What can hang from each mark
q527: q5 q522 q605
q5: q250 q527
q522: q250 q811
q605: q250 q811
q250: q5 q605
q811: q5 q522 q605

Every row comes from one small tree of marks. The marks that hang from a mark follow it in brackets, in the order of their numbers. Every link used is in the known rows. Which tree was each row made from?
Known rows
q250(q5 q605): [ 20  -1  14   4  -6  -8  28  21  -2   3   8   5   7  -7  -1   4   4  15
  10  -3  16 -21  18 -13  11   6  -8  -3  -1  23  -9  10  -9   5  14 -22
  -3 -41  -8   2 -22  12  -5  -8  22 -12]
q605(q250): [ -4 -28 -16  24  -9  20  10   6 -16  -7  17  27  11 -21 -12 -18   4 -11
  34 -10   8  -9   3  13  13  -7  27  -5  -4  16  23  -3  -9 -10  22 -32
  -2   7  -1 -15   7   1  25 -16  13 -12]
q522(q250 q811(q5 q605)): [  6 -27 -24 -26 -21 -22  16 -16  -1 -16  -4   0 -13 -30  10  19  12 -10
  10  10  14  38 -18 -25   3  18  20 -11  28 -15   4 -24  11  -9 -29   2
  14   2 -20   9  11  -9   7 -11  21   1]
q527(q522(q250) q605): [-15 -12  -2   9  -3   8 -12   2   4 -24   5 -17 -15  -9  27 -16  13  11
  15  -7 -22  -8  10 -21 -16   1 -33 -20   8  -1  11  19 -12 -16  -2   3
 -13  40   6   2  27   0   7   5   4  -9]
q605(q250(q5(q527)) q811(q522)): [  0  17  -3   7  19  19 -10 -16 -18  20  -8  14  12  21 -16 -10 -17 -15
   1  19   9   1  -3  55  13 -12  18  13   1  21   6  -9  -1  -1  -9 -12
  21 -26  20  -2 -35  17  17 -17 -21  -9]
q522(q811(q5)): [ 10  -7 -14 -11  -9 -10  16  25  -3  -4   7  -3   7 -32 -12  15  -4  -4
  11   1  10   9 -29 -11  19   5  14  -2   9 -16  -3 -19  10   2   1 -13
   0 -24  -9 -14  15   4   0  -6  16  -5]
q250(q5(q527) q605): [ 12   6  24   9   1   5  20  10   0  10  -3   8   9  15  -5   2   9  15
 -10   6  12 -18  17  -2  10  10   0  -1 -14  24   9   8   0   5   2  -8
 -12 -41 -14   7 -37 -17 -10   2   6  -5]
q527(q5 q522(q250(q605) q811)): [ -2   7   5  -9  -4 -12  -1   5  13  -5   4 -19  -1 -43  11   6   1  -2
   4   4 -15 -17  15 -22  -8   1 -16 -21  25 -12 -37  -5  -9  -8 -39   4
 -17  -9   5  -4  21  -6 -10 -24 -19  -7]
q605(q250(q5(q527(q522))) q811): [ -1  17  -5  13  26  22 -22  -6 -16  16  -4   7  10  12  -9 -19  -3 -18
  13   7  14 -17  -6  57   8 -14  32  13  -3  15  15 -13 -11 -13  15 -15
  26 -30   7   2 -24   3  12 -10 -22 -23]
q5(q250(q605) q527): [ -1 -11  26  34 -13  14   6  -2  13  15   5  28   6  35 -14   4   8   1
 -34   4 -14 -16  17   0  -1   1   3  -9 -35  13  24  16   7  10   5   7
 -32   4 -18  -3 -15 -30 -23  24  -5  12]
q605(q250(q5) q811(q522)): [  5   9 -16   1  14   8  -2  -5 -23  11   1   9   9   1 -12  -7 -20 -17
  24  10  10   1  -2  44  12 -12  13  10  14  23 -11  -8  -8  -1   1 -21
  30 -23  28  -8 -21  41  23 -21  -4 -17]
q605(q250 q811(q5 q522)): [-16  12 -24 -14  10   3  -6  -2  -5   9   3   8   1 -10 -11  -7 -13 -26
  22   0  21  24 -17  33   4  -8  -2  21   7   7   4 -10  -3   4   3  -5
  27  -1  24 -17  -9  38  18  -4  -3  19]
q522(q250): [ -5 -29  -8  11 -20 -10  16   0 -12 -11  13   2   1  -1   8 -13  21  -5
  -3   1 -16  11  -6  -4  21   2  12 -16  12  -5  15 -10   8 -19  -3 -39
  -7  22  -6  -3  17 -21  12 -10  17 -15]
q250(q605(q811(q5))): [ -1   9  -4 -25 -10 -16  11  19   7   2  14   5  -7 -14   3  -4   4 -11
  14  -5  21   7  -9   6   1   6 -20  16  -9  15  -4  -8  -6  11  25  -6
  23 -24   4  -6 -24  24  -3  10  18  20]
q250(q5(q527(q522(q811)))): [ 19  11   2   8  12   2  -3   9  -4   7 -14 -11  18   5 -15   4  -7   7
 -13   3  -3 -19  -8   0  16  -2  19  -5   4  -9  -8  -5   4  -8  -5  -8
 -11 -44  -7   3   2 -18  -3  -7 -15 -36]
q5(q527(q522)): [ -8  -4  -1   8  -1   4 -10   5   9  -4  -4  -4  13  15 -10 -17   4   4
 -20 -20 -12 -10   3 -14   8   0  -3   3 -18 -13  13   2   4  -9  17 -10
 -21   4   1  -3  17 -28   3   9  -9 -15]
q522(q250 q811): [ 11 -36 -17   8 -26  -6  11   0 -15 -10  15   3   6 -24  -1  11  11 -14
   8  15 -25   7 -19  -4  28   5  18 -27  20  -5   3 -24   7 -17 -29 -33
  -7  -5  -6  -6  18 -18   9 -19   7 -29]
q527(q5(q250)): [  3   4  20  19   5   2   7  14 -17   7  12  -1   9  -2  -9   4  -2  19
 -14 -10 -11 -13  10  -3   7 -14  27   0   2 -26 -24   1  12  12  13  -6
 -14  29 -10  -7  21 -13  -7 -15   2   4]
q522(q250(q5 q605(q811))): [  9   0   7  -5  -9 -16  12   0 -11   9   9   1  -6   1  17  -3  17 -12
   7  20   1  -3   4  25  12   5   0  -7  12  23  -2 -10  -5 -10 -10 -29
  23 -25  -1   8 -31   9  -4 -12  12  -9]
q5(q250 q527(q605(q811(q522)))): [ -5   8  19  19   6  25 -24 -14  -1  10  -5   5  -4  50  -5   4 -16   7
 -23  13 -31  -4  -1  22  -9 -12 -15   2 -27   3   9  12   7  14  -6  32
 -10  28  10   5 -15  -5  -9  23 -21  13]
q605(q250(q5(q527))): [  3  -1   7  33  18  30   6  -1 -24   9  -3  20  17   8 -14 -12   8   1
   7   7  19 -13   1  32  18  -5  46  -3  -4  18  30   0  -2 -13   8 -21
  -4 -21 -12  -3 -22 -17  13 -17  -4 -18]
q5(q250(q605)): [  8 -23  11  25 -20   0  18  12   9   6  16  22   4  10  -7   6   6   0
  -8  -3 -13 -16  16  -9  -1   0  -4 -11 -21  15   2  15  -4  11  17  -9
 -21  10 -10  -9   2   2 -19  14  14   8]
q250(q5(q527(q522)) q605(q811)): [ 10  26  15  -8  10  -2  -9   5   9  14  -5  -6   4  19   1  -5  -2   0
  -9   5   9 -24  10  17  -1   2 -16  10 -15  21 -10  -1 -12   2  10   0
  15 -50   6   9 -36   4 -13   5 -14 -10]

Which tree is each row?
[ 24   0  -4  -8   7  -2   0  -7  -3  -4 -20  -9   8   5  -7  10 -11  13
  -7   0  12  -9   3 -19   0   6  19  -3   4  -7 -11 -11   3  -4  -4   6
   3 -35  -9  16   0 -18  -1  -6  -7 -32]
q250(q5(q527(q522(q811(q605)))))
[ -9   5   1  -7   7  -9  -5 -16  21   3 -25   0  -9  26  -3   6   4  10
 -33 -17  17  18   4 -23 -24   7  15  15 -16 -24  20  12  11   7  19  37
  -4  29 -22  14  12 -23 -18  30   0  26]
q811(q5(q250 q527(q522)) q605)
[ -7  17   6   1   9  -2 -11   5  -3  21   1   6   0  34 -13   1   4 -11
 -30   9   4  12 -31  39  10  -5  27  20 -21 -14  18 -16  18   7  21   4
  16   2 -12  -1 -12  -9 -15  22  -7  21]
q605(q811(q5(q250 q527)))
[  9 -35 -31 -14 -26 -18  -2 -15   5 -24  -3  -6  -2 -27  10   5   2 -11
   9  -6 -14   8   2 -38  -5   9   0 -19  23 -13 -10 -15  -5 -17 -19  -5
   3   9   2   8  32  -9   9 -11   2 -27]
q527(q522(q250 q811(q605)))
[ -1  26  16  -3  10  -6 -16  13  12  13   7  -9  -2  -4   1   4 -11   1
  -9 -14 -12 -30  22   3 -22 -14 -11  11  -5  -9 -45   3  -8  14  18  15
   2   8  13  -6  12  14 -19  -1 -19  12]
q527(q5(q250(q605(q811))) q522)
[ -9  14   6  -1   8  18 -32  -2   4 -10  -2 -11  -4  16   9 -22  -7   5
   2  -8 -14 -16  -2   9 -10  -7 -24   8 -23  -1   7   1  -8  -1  18  17
   3   6  11   9  -5  -8   5  13 -17  -2]
q5(q527(q522 q605(q811)))
[  3  -3  19  19 -11  10  -7  -7   7  22   7  23   2  39 -12   2   0 -12
 -28  12 -14 -13   6  24   1  -3   4   3 -37  17  12   0   3  11  10   6
  -6  -6  -7   0 -29 -16 -20  24 -12  13]
q5(q250(q605(q811)) q527)
[-12  -1  -3 -18 -15 -19   9   0   5   1  15   3 -15  -8  18  -4  24 -21
   4  10   8  18 -10  13   5  11 -14  -1   5  11  14  -9  -2  -7  -5 -14
  20   1  -1  -1 -21   7  -3   3  15  19]
q522(q250(q605(q811(q5))))
[ 19 -19 -29  -4  -1   3   0  -5  -4 -11 -10   2   8 -33  -4   8 -19  -7
  33  -7  14 -11  10 -16  -9  -1  22  -7  18   8 -16  -9 -19 -11   2  -1
  15 -28   1   5  14  11  13 -19  -2 -35]
q527(q522(q811(q605(q250(q5)))))
[  7 -13   4  11 -20  -5   4   8   2  11  18  19   0  16  -6   5  -4 -13
  -4   3 -13 -12   6  13   0  -4  -2   2 -20  17  -9  -3  -5  11  22  -7
   8  -1   1  -3 -14  15 -14  15   6   7]
q5(q250(q605(q811)))
[ -8  18 -19 -36   1 -23  -1  11   1   4   3 -10  -1   0  -6  -2 -13  -9
  -1  -8   9  29 -22   6  10  -1 -18  26   6 -12 -15 -14   9  14  11  -8
  24  -4  24 -10   2  33  11   3   9  15]
q605(q811(q5 q522))
[  9  14  14   6   4  -1  -5  15  17   8   4  -8   6 -26  -8  23 -16   3
  -5  -5 -16 -35  19 -18 -14  -9  -9 -11   3 -15 -47   8  -9  14 -12  19
 -23  -6   0 -10  24   5 -26  -7 -24  -3]
q527(q5(q250(q605)) q522(q811))
[-19   7   0 -19  -9 -25  18  -1  25  -1  -3  -5 -11  -6   9   7  17  -4
 -14   3   4  33   4 -25  -2  17 -43  -4  12   1   8  18   7   4 -35   1
 -18  14   7  -9   0  14  -6   9  11  33]
q811(q5 q522(q250(q605)))
[  8  14   9  12  18   1  -2  10  -3   6 -12 -12  15  21  -8  -7   1  15
 -21  -9   4 -17   1  -1  13  -1  15   2  -4  -8   4   4   4  -9  12 -13
 -12 -23  -7   4   2 -21  -4  -1  -7 -27]
q250(q5(q527(q522)))
[ 30 -32 -17  -8 -19 -15  21 -19 -20 -11  -7   0  -3 -18   9  21   4  -2
  15  20   1  15  -3 -14  10  12  32 -21  35   0 -11 -23   4 -14 -32 -16
  15 -21 -16  18  -2 -10  12 -27  16 -34]
q522(q250(q5) q811(q605))
[ -8   4 -12   6  17  28 -15   9  14 -16   0  -4  -9 -47   6   1 -10  -5
  47   1  14 -16  -9   2 -19  -4 -15  -8   5   7   6  16 -24  -6  -5  27
  -3  -1   2 -14  12  23   5   2  -6   2]
q527(q522(q811(q5)) q605(q250))
[ -3  -7  29  40   3  34  -9  -3  -2   3   1  11  -3  39  -5  -1   6  18
 -16   5 -21 -13   5   6  -7  -7   6 -10 -32   1  23  22   7   8   9  21
 -29  34 -19   4  -5 -29 -12  24  -5   9]
q5(q250 q527(q605))
[ -8   2  23  35  10  28 -24  -5  14   1  -8   1  -2  36   0  -4   3  17
 -25  -6 -27 -23  11  -4 -17  -8 -10  -8 -31  -5  18  28  -2   3  10  29
 -32  34  -9   4  15 -22 -17  30 -18   4]
q5(q250 q527(q522 q605))
[  1  -6  14  19   5   0  11  -7 -17   8  -5  -4   6  26   4  -5  29   6
 -23  17  -5   8  -7  16  26   6  28 -13   7  -3  29  -5  14 -20 -20 -28
 -11  -5 -19  11 -12 -36   1 -12   1 -21]
q522(q250(q5(q527)))
[ -4  13   3 -19   8   3  -8  14  -9 -14  10 -11 -15 -10  16  -8  -4   8
  30  -4  14   7 -21  15  -6   0 -17  16  -5   2  -1  -5  -3   7  29  11
  28   6   5   0 -10  24   7   8  19  18]
q527(q605(q811(q5)))
[  8 -20 -21  -8  -2   3  17 -24 -12  -9 -16  13   5  -9  -5   5 -17   5
  29  -8  23  17  28 -19 -10   3   7   6  17  19 -10  10  -8   5  -6   1
  11   1  13   7  -4  25  27 -21  12  -7]
q811(q522 q605(q250(q5)))
[ 12  -6  -8   8  -4  -4  14  17   2   7   6   5   5 -13 -19  24  -6  -7
  -8   8   1   7 -28  -1  16   0  27  -6   2 -20  -1 -10  13   7  -4  -2
 -10  -7 -17 -12  18  -1 -16   5   8   0]
q522(q811(q5(q250)))
[ -4  -5 -23 -43 -10 -29  21 -10   9 -16 -12  -4  -8 -10   3  10 -11  13
   2 -24  23  43   6 -49 -13  15 -23  20  11 -15 -10   5  10  18   2  20
   8  20   8   5  12  20  13   7  26  27]
q811(q5 q522 q605)
[-15  20  11  13  18   0 -11   7  20  16 -12  -2   2  31 -13   2   8   4
 -42  -9   2   3 -12   1  -3  -2  13   8 -21 -27  21  15  14   3  15  16
 -20  23 -17  -5  17 -23 -23  32 -12  19]
q811(q5(q250 q527(q522)))
[ 14 -30 -15   3  -3   9  20 -13 -24 -12  -4  19   1 -16   0  -2   0   5
  38  -8  33   2  19  -5  -3   3  38   3  10  20   7  -3  -9  -4  20 -12
  23  -8  -9  11  -8   7  26 -23  23 -14]
q811(q605(q250(q5)))
[ -5  -7  -4 -25  -5 -11  12 -12   2 -10 -16   5  -5   6   1   0   9  14
 -10 -16  34  33  -2 -27  -7  14  16  19  -9 -14  18  -5  15   8  16  18
   7   8 -22  13  -5 -28   5  11  20  24]
q811(q5(q527) q605)
[ 23 -26 -11   3  -6  18  11 -21 -18  -3 -10  21   9 -17 -13  11 -11  -4
  24  15  18  -3   4   4   3   3  46  -7   7  13   3 -16  -3  -6 -14   3
  11 -36 -16  10 -16 -17  18 -21   0 -24]
q522(q811(q605(q250(q5(q527)))))
[-17  -1  -8 -24   0 -19  -3 -21  17 -11 -22  -7 -15   7  15  -3  18   4
 -22 -13  23  33   1 -27 -16  18   4   7   2 -21  25   2  11  -7  -2  22
   1  26 -17  19  12 -30  -2  14   4  19]
q811(q5(q527(q522(q250))) q605)
[  7   4  14  11  -7   4   9   6  18  18  -2  14   3   1 -19  28   2  -6
 -22  20   0  -1 -15   2   8   5  13  -7 -17  -2  11   1   9  14 -19  19
 -21 -27 -24 -10 -14 -18 -29  22  -7  16]
q522(q811(q5(q250(q605) q527)))
[-14  12  13  -7   0 -14  -1   5  13  -6   6 -17  -5 -27  20  -9  14   9
  -2 -12  -9 -14  26 -24 -12   1 -23 -11  17 -10 -24   8  -8  -8 -14  -1
 -17  18   7  -3  20  -9  -6 -18  -9   4]
q527(q5 q522(q250(q605)))
[ -4   5  11  10  13   6  -8   2   0 -16  -3 -25 -11  -3  28 -11  16  19
  12   0 -12 -14   8 -13 -12   1 -23 -18  15   2   4  24 -12 -19  -7   0
  -6  15  -1   9  14   4   0  -4   2 -18]
q527(q522(q250(q5)) q605)
[-10  25  18  -3  22  11 -16  17  -2 -23   6 -30  -4 -30  17 -11  -8  36
  22 -26  -3 -27  20 -28 -25 -12 -30   3   6 -18 -33  17 -10   5  16  21
 -12  28  11  -1  28   5   4 -16  -5   4]
q527(q5 q522 q605)
[-16  13 -17 -29   1 -25  -2  -4   0   5   1 -11  -8   4   6  -2   2 -17
 -11   8   1  39 -25  13   9   2 -15  14  18 -12  -1 -14  12  -1 -14 -11
  23  14  21  -6   1  22   7   0   4  16]
q605(q811(q5 q522(q250)))
[ -7  -8 -26  -3  -6  11 -10  -8 -15   0  11  17   9  -9 -11 -12 -19 -27
  28  -1  -1   8  -3  29   7 -13  -3  13   3  17  -2 -14  -8  -1   6 -18
  20   0  33 -16  -5  33  28 -14  -4  -3]
q605(q250 q811(q522))
[ -2 -19  -5  -8 -27 -14   7  -3  -3  -3  20   8  -9  -7  15 -11  18 -20
   9  11 -12   7   0  11   8   6 -12  -8   1  19   8 -13  -5 -11  -5 -26
  16  -2   6   1 -16   0   3  -4  11   0]
q522(q250(q605(q811)))
[  3   4 -12 -16  -1 -20  -1 -10 -16   8   1  -9   1  16   4  -4  -4 -11
  -6  12 -13  17 -11  20  17  -2  -5   4  22   1 -16 -15   6  -7 -18 -27
  23  -7  23   1  -6  19  11 -15   2 -17]
q605(q811(q522(q250(q5))))
[ -1  -1  -4 -13  -6   7 -10   2  -8 -16   9 -10  -7   0  11 -10 -22   8
  25  -7 -16   1  -2  -3  -6  -6 -43   8  -2   8 -15   4  -7  12   9   6
  12  13  31  -1  -4  32  16   2   7   3]
q527(q605(q811(q522)))
[  9  12  -5 -10   7  -4  -7  20  -2  -8   4 -23  14 -44  -5   7 -19   9
  12 -15 -10 -22   0 -22   2 -10   2  -5  20 -31 -48 -14   1   1   0  -3
  -9 -11   9 -10  38  -1   1 -29 -17 -21]
q527(q5 q522(q811))
[  2  11  36  24  14  19  -3  12 -14  -5  10  -8  -4  -5   8   2  -5  35
   7  -3 -13 -21  15  -4 -16 -14   5  -5  -4 -13 -24  18   1  17  12  23
 -18  41  -8  -2  11  -2 -11  -7   2  16]
q527(q5(q250) q605)
[-16  22  21   9  10  -1  -5   9  37  19 -11   5  -3  24  -9   9  11  -1
 -39  -6   8  -5   3  -7 -16   6  -9   6 -29  -8  22  24   4   9   8  26
 -26   7 -21  -4  -2 -17 -33  40 -11  31]
q811(q5(q250(q605) q527(q522)))
[-17  26  24   9  20  12  -7  -5  19   9 -17  -2  -7  37  -7   9  -5  20
 -34   5  -7  19  -2  -7 -16   0 -25   5 -18 -13  16  35  16  19 -17  46
 -32  36  -5  -3  -3  -3 -19  33  -9  40]
q811(q5(q250 q527(q605)) q522)
[-20  21 -10  -6  24  22 -30   4   7 -12   4  -4 -15 -23  14 -19  -6  -9
  41  -8  19 -10 -10  24 -27 -10 -17  13  -6  12   7  10 -26  -5  23  24
  29  11  15  -5  -1  38  12   8  -7  15]
q527(q522 q605(q250 q811(q5)))
[-11 -19  -3  -4 -26 -16  17  -7  12  -5   7   5  -2  -2   7  -1   7  -5
  -6   2 -21  15  19 -28   4  11 -44 -15   9  12   1  13   1  -1 -33 -14
 -25  15  19  -7   4   7   3  -1   9   6]
q811(q522(q250(q605)))
[-12  28   2  -8  12  -8 -13  -5   6  25  -9   0   1  41 -15   8 -12 -10
 -39   7  -4  25 -22  25   3  -5   0  23 -14 -17   6  -5  19  16   0  15
   5  11  10  -5 -12   5 -12  21 -14  25]
q605(q811(q5(q250 q527) q522))
[ -9  -3  -4 -11  -8   4 -12 -11 -11 -13   9 -10 -13   4  19  -7  -5   2
  18  11 -26  11  -3   5  -5  -3 -41  -2   8   8  -7   2  -3   1 -16   6
   7  25  28   4  -5  23  18  -1   3   6]
q527(q605(q811(q522(q250))))
[ 18 -20 -22 -12 -11 -19   3 -15  -2 -13 -12 -14  -3 -20  12  12   2  -2
   8   3  -4   3   3 -26  -1   8  12 -18  32  -8 -17 -11  -5 -19 -23  -6
   9 -14  -6  15  20  -4   6 -17   1 -38]
q527(q522(q250(q5) q811(q605)))
